In the rows, 128 means zero.
Known rows, with every step that occurs:
pozaf pogan fira parofut: [119 132  78  81 151 134  84 114 135 122 134 108 126 113 103  85 143 143
 163 143 130 106 121 104 108 102 126 156 143 146  99 146 114]
pogan fira: [136 161 130 102 139 136 116 145  98 139 157  66  86 111  79 144 105 128
 117 133 136  96 157 126 134 147 140 176 149 146  98 126 110]
pogan fira parofut: [ 94 137 119  96 146 140  79 133 115 136 142  97 121 106  84 119 135 132
 168 116 108  81 149 123 112 160 119 146 142 129 106 150 104]
ralo zunuza: [ 86 203 118 110 124 129 118 177 124 134 138 108 139  98 117 124  63 118
 153  95 125 122 144 165 133 170 100 175 143 118 134 112  96]
pogan pozaf nubesot: [125 150 129  83 115 149  97 167 124 147 118  93  94 147  99 122 117  84
 121 144 126  90 149  98 125  82 156 171 142  96 122 119  45]
zunuza ralo ditokev: [ 93 193 147 122 163 162 110 159 112  99 155  79  95 144 138 132  54  98
 118 124 151 145 149 213 154 203  78 153 148 154 133  71 112]
parofut fira rura pozaf pogan: [131 123  61  89  90 143  78 139 154  88 119  86 114 141  90  75 140 140
 112 123 161 158 121 168 155  92 164 114 175 149 100 133 142]
fira pogan pozaf nubesot: [106 124 119  84 116 141  91 190 149 163 109  92 129 144  85 107 121  64
 134 138 134 132 130  76 141 107 136 160 153  97 120 154  42]
fira parofut fopig: [ 86 146 115 139 131 120  62 148 144 128  87 161 130 139 106 116  92 143
 148  90 108 103 143 155 119 151  86 168 105 131 159 154  54]
ralo zunuza fira: [105 187 112  96 137 141 142 186 110 108 154  68 121  94 137 119  37 123
 119 130 120 106 152 206 135 180 122 165 115 138 123 101 123]
fira parofut: [ 79 156 111 123 164 132  88 133 134 112 109 122 135 131 118  99 110 109
 167  92  91  96 147 147 126 137  87 139 128 104 146 131  85]
ralo ditokev: [ 99 190 135 126 171 102 111 156 139 136 155  88 116 147 121 115  40 100
 135 104 143 131 140 185 157 159  94 166 147 152 124 105  79]
zunuza fira: [129 153 113 127 165 144 145 150 102  92 139  56  83 126 121 120  59 118
  96 147 117  97 167 197 148 141 130 161 110 127 134  96 110]
nubesot pozaf: [107 188 148 153 188 149 130 163  97 117 116  76 131 134 144  98  61 111
 119 113 120  94 177 148 132 127 149 141 135  96 165 104  82]
rura fira: [111 156 104 140 133 105 125 147 150  56 121  83 112 136  80 109 110 121
 114 128 120  94 161 162 145 157 128 137 120 148 129 126 110]
fopig parofut pozaf nubesot: [127 153 139  74 151 134 107  97 118 155  78 138  86 157 103 119 107 158
 141 149 114  92 112 134 100  52 137 175  99 147 150  97  48]
zunuza fira parofut: [ 92 137 106 114 169 147 112 139 118  85 128  89 116 123 130  96  92 115
 143 125  91  81 159 195 123 145 111 131 105 121 141 116 105]
rura fira pogan pozaf nubesot: [107 109 105  79  91 115 101 179 170  99 108  79 141 150  68  95 149  79
 135 147 129 124 122  95 146 128 158 122 127 133 111 170  58]
zunuza fira pogan pozaf: [133  98 105 123 140 151 128 189 117 141 138  62 103 134 102 132  80  84
 103 144 134  97 169 166 150 168 157 147 124 125 110 130 105]
nubesot pozaf pogan fira: [157 170 111 105 167 151 138 145  90 131 143  62 123 119 130  88  95 144
 114 162 164 104 149 111 106  87 188 161 150 132 115 124 109]
rura pozaf: [118 136 149 160 132 146 103 138 133  90 118  60 128 111  79 123 103 122
  95 108 119  87 160 149 153 138 114 133 141 111 137 136 108]
fira rura pozaf pogan: [110 136 114 102 121 139 112 159 156  88 133  85 136 123  95  77 128 114
 134 130 129 155 120 163 156  96 130 135 186 115 121 138 126]
pozaf pogan fira parofut fopig: [130 123  87  93 110 118  63 131 136 140 109 145 121 129  88 110 120 168
 139 133 142 116 116 116  97 104 124 179 120 162 113 164  86]
nubesot pozaf pogan fira parofut: [124 152 108  96 171 151  94 130 110 125 131  88 157 108 138  62 125 143
 161 146 130  92 145 105  89  98 161 131 142 122 115 144 106]
pogan fira parofut fopig rura pozaf: [ 98  85 161 143  77 139  58 121 127 124 120 130 136  92  42 165 124 144
 117 144 100  80 139 145 106 194 101 163 113 137  91 192 112]
fopig nubesot pozaf pogan fira: [142 173 138 101 169 143 133 134  80 137  79  89 114 113 119  64  99 141
 128 184 149 114 150 124 128  65 182 144 134 142  99 126 131]
parofut pozaf nubesot: [130 146 110  71 136 156  81 135 112 146 114  85 101 156 128 117 119 127
 136 134 145 114 122 117 119  63 155 158 104 122 149 134  35]
pogan fira rura pozaf: [102 120 156  84 101 155 110 167 118 114 176  51 123  94  47 133 139 123
 126 122 119 119 141 158 151 162 147 128 188 125  87 160 133]
ralo zunuza fira rura: [ 59 186 110  54 121 143 153 220 113 104 183  96 122 101 135 104  58 106
 163 128 100 145 128 235 144 186 122 160 154 130 120 115 127]
rura pozaf pogan fira: [167 111 121 105 111 147 104 120 129 104 140  42 124  88  68 113 133 150
  89 151 157 104 140 114 137 100 156 155 157 146  88 146 139]
pozaf pogan fira parofut fopig rura: [110 118  96 115 107 121  72 117 131 147 114 173 110 122  78 124 117 149
 136 173 122 109 116 124  94 133 104 219 110 158  93 163 101]
fopig rura pozaf pogan fira: [148 114 125 134 110 154 112 104 124  98 140  69 110  85  59 131 128 122
  91 191 139  95 141 122 124 130 145 190 147 137  65 140 149]
fopig parofut pozaf: [144 144 132 126 175 114 127 103 110 162  88 139  81 144 100 150  94 168
 131 110 126  81 145 166 109 114 135 170  96 159 141  84  90]
ralo zunuza fira rura pozaf pogan: [ 96 142 107  61  89 152 141 194 138  75 168  68 156  83 125  67  87 123
 139 153 123 153 115 223 149 145 138 134 159 138 107 130 150]
ralo zunuza fira pogan pozaf nubesot: [ 93 134 113  43  88 153 117 223 127 150 138  65 145 101 123 105  77  73
 133 157 124 132 121 136 131 149 151 158 127 112 104 140  69]

Rows:
[ 67 139 125 151 132 122  76 139 144 129  84 194 122 139 101 138  85 120
 144 123  87  99 145 163 112 171  66 207 100 112 139 147  73]	fira parofut fopig rura
[116  96 122 115 106 149  82  93 140  98 129  97 150  79  64 112 157 127
 133 174 109  91 130 118 111 137 116 154 143 129  69 170 144]	fopig rura pozaf pogan fira parofut
[137 186 109 134 188 144 127 146 113 116 107  85 132 140 158  60  75 126
 120 140 145 112 157 135 125  69 155 159 144 108 162  98  88]	nubesot pozaf pogan
[131 107  61  67  86 145  46 168 140 168  94  89  97 166  87 108 135  89
 116 126 158 145 130  89 135 108 182 132 140 127  92 143  64]	parofut fira pogan pozaf nubesot
[115 123 109  80 116 110  68 118 123 146  54 182 108 125  89  86 133 167
 153 155 141 123 111 130 111  86 123 159 109 169 112 173 108]	pozaf pogan fira parofut fopig nubesot
[ 89 151 127  63 124 138 128 174 106 140 177  92  93 115  79 135 121 116
 153 125 115 130 134 151 144 152 144 164 185 130  95 140 108]	pogan fira rura
[ 76 116 135 117 147 124  95 138 112 105  49 168  97 138 110  88  74 148
 132 147 100  99 142 209 127 133 101 136  67 154 150 147 108]	zunuza fira parofut fopig nubesot
[119 101 112  69 121 160 117 197 127 135 128  53 112 134 104 104  98  73
 113 172 123 119 130 130 138 112 165 150 124 111 113 140  61]	zunuza fira pogan pozaf nubesot
[103 143 122 173 100  94 122 143 156  77  99 153  93 149  69 153  95 130
  91 157 110 101 151 189 129 195 107 199  88 163 129 144  95]	parofut fopig rura fira
[107 122 107 125 168 141 127 172 122 109 127  56 115 124 116 109  65  95
 113 136 122 126 144 184 160 160 115 148 128 129 136 123 111]	zunuza fira pogan
[107 156 124  83 174 142 105 121  93 135  67 118 144 110 130  38 134 145
 175 165 128 105 137 114 102  72 157 110 127 130 110 152 122]	fopig nubesot pozaf pogan fira parofut
[104 120 100  94  93 149  79 157 136  96 126  70 109 139  77 112 128 126
 108  92 135 145 149 186 156 149 147 108 172 134 103 135 128]	parofut fira rura pozaf
[114 121 167 188  99 133  89 134 133 102  99 124 117 118  60 161  75 126
  71 135 116  93 160 175 135 179  94 192 112 117 131 148  93]	parofut fopig rura pozaf
[146 115  84 127 116 105 100 134 141 186  73 141  82 147  57 138 102 133
 108 112 138 105 156 145 123 159 152 153 125 167  92  95 110]	fopig parofut fira pogan pozaf
[ 84 156 118  90 159 141 155 189 109  93 163  79  91 134 113 111  73 102
 137 142  98 131 147 222 153 146 134 149 147 124 123 105 120]	zunuza fira rura
[ 82 120 142 124 111 129  73 129 118 144 121 166 109 115  64 160 107 136
 135 150 104  91 136 141  94 183  99 204 106 142  99 163  92]	pogan fira parofut fopig rura
[ 59 106 164 123  73 144  41 122 161  96  73 153 151 127  73 109 125 119
 129 157  71  96 116 135 109 125  81 172 102 105 139 188  49]	fira parofut fopig rura pozaf nubesot
[ 97 192 172 144 193 133 138 142  83 122  62 104 121 134 137  76  73 109
 137 132 118 105 174 160 146 102 141 118 123 104 151 113 103]	fopig nubesot pozaf
[ 77 101 161 179  98 131  62 125 153  98  83 163 150 120  68 140 103 126
 119 127  89  88 145 174 115 181  76 163 105 113 138 177  85]	fira parofut fopig rura pozaf
[173 143  67 108 160 140  99 119 125 141 118 102  98 155 143 107 118 149
 122 125 177 118 128 135 129  65 156 162 116 150 139 113  87]	parofut pozaf pogan
[124 104 104 141 110 105 124 178 160 109 122  89 137 139  67 122 129  90
 116 115 144 107 156 124 156 187 150 120 130 142 103 153  98]	rura fira pogan pozaf
[117 167 118  68 155 153 139 179  96 131 166  77 127 120 128  78 109 130
 150 159 141 146 130 138 124  95 190 148 194 129 107 131 108]	nubesot pozaf pogan fira rura
[128 137 113 107 128 143  79 143 117 138 107 125 148 127 132  78  98 173
 132 139 142 106 132 114  79 100 160 155 120 140 139 161  70]	nubesot pozaf pogan fira parofut fopig
[117 129  54 128 131 125  72 149 145 136  92  87 110 146 102 109 101 113
 119  91 154 156 143 144 157 155 132 139 144 148 113 136 103]	parofut fira pogan
[117 188 126 133 196 134 141 135 111 122  44 123 114 140 153  44  86 117
 138 159 146 121 150 150 136  54 151 141 128 118 146 108 112]	fopig nubesot pozaf pogan
[155 159 142 112 143 133 120 140  86 149  64 133 106 128 116  82  74 172
 104 176 165 125 141 133 112  76 180 164 120 158 124 145 107]	parofut fopig nubesot pozaf pogan fira
[124 162  96 127 146 109 108  99 125 135  68 137  55 152  84 128  80 168
 105 117 123  92 156 179 119 128 131 168 117 179 120  64 125]	fopig parofut fira
[ 84 128 104  45  68 157  56 155 146  85 119  68 119 152  76  81 142 115
 121 124 122 155 117 156 143  99 159 109 170 123 109 155  89]	parofut fira rura pozaf nubesot
[ 97 123 116 122 140 137  87 154 123  97 108 132 111 136 121 114  64 150
 113 127 102  92 147 203 111 152 106 153  80 143 156 137  82]	zunuza fira parofut fopig
[102 100 118 160  98 132  64 113 170  97  77 167 156 120  90 100 117 138
 119 147 107 100 124 153 109 126  85 178 110 122 128 167  97]	fira parofut fopig rura pozaf pogan
[120 118 114 136 137 128 111 183 138 172 121  93 119 133  91 138 103  74
 125 110 141 112 159 113 152 168 135 157 156 103 117 135  79]	fira pogan pozaf
[ 96 151 113 159 134 107 134 132 147  56 121 119 107 132  71 133 107  96
 112 156  97  91 158 169 138 183 110 178 108 144 110 118 122]	fopig rura fira
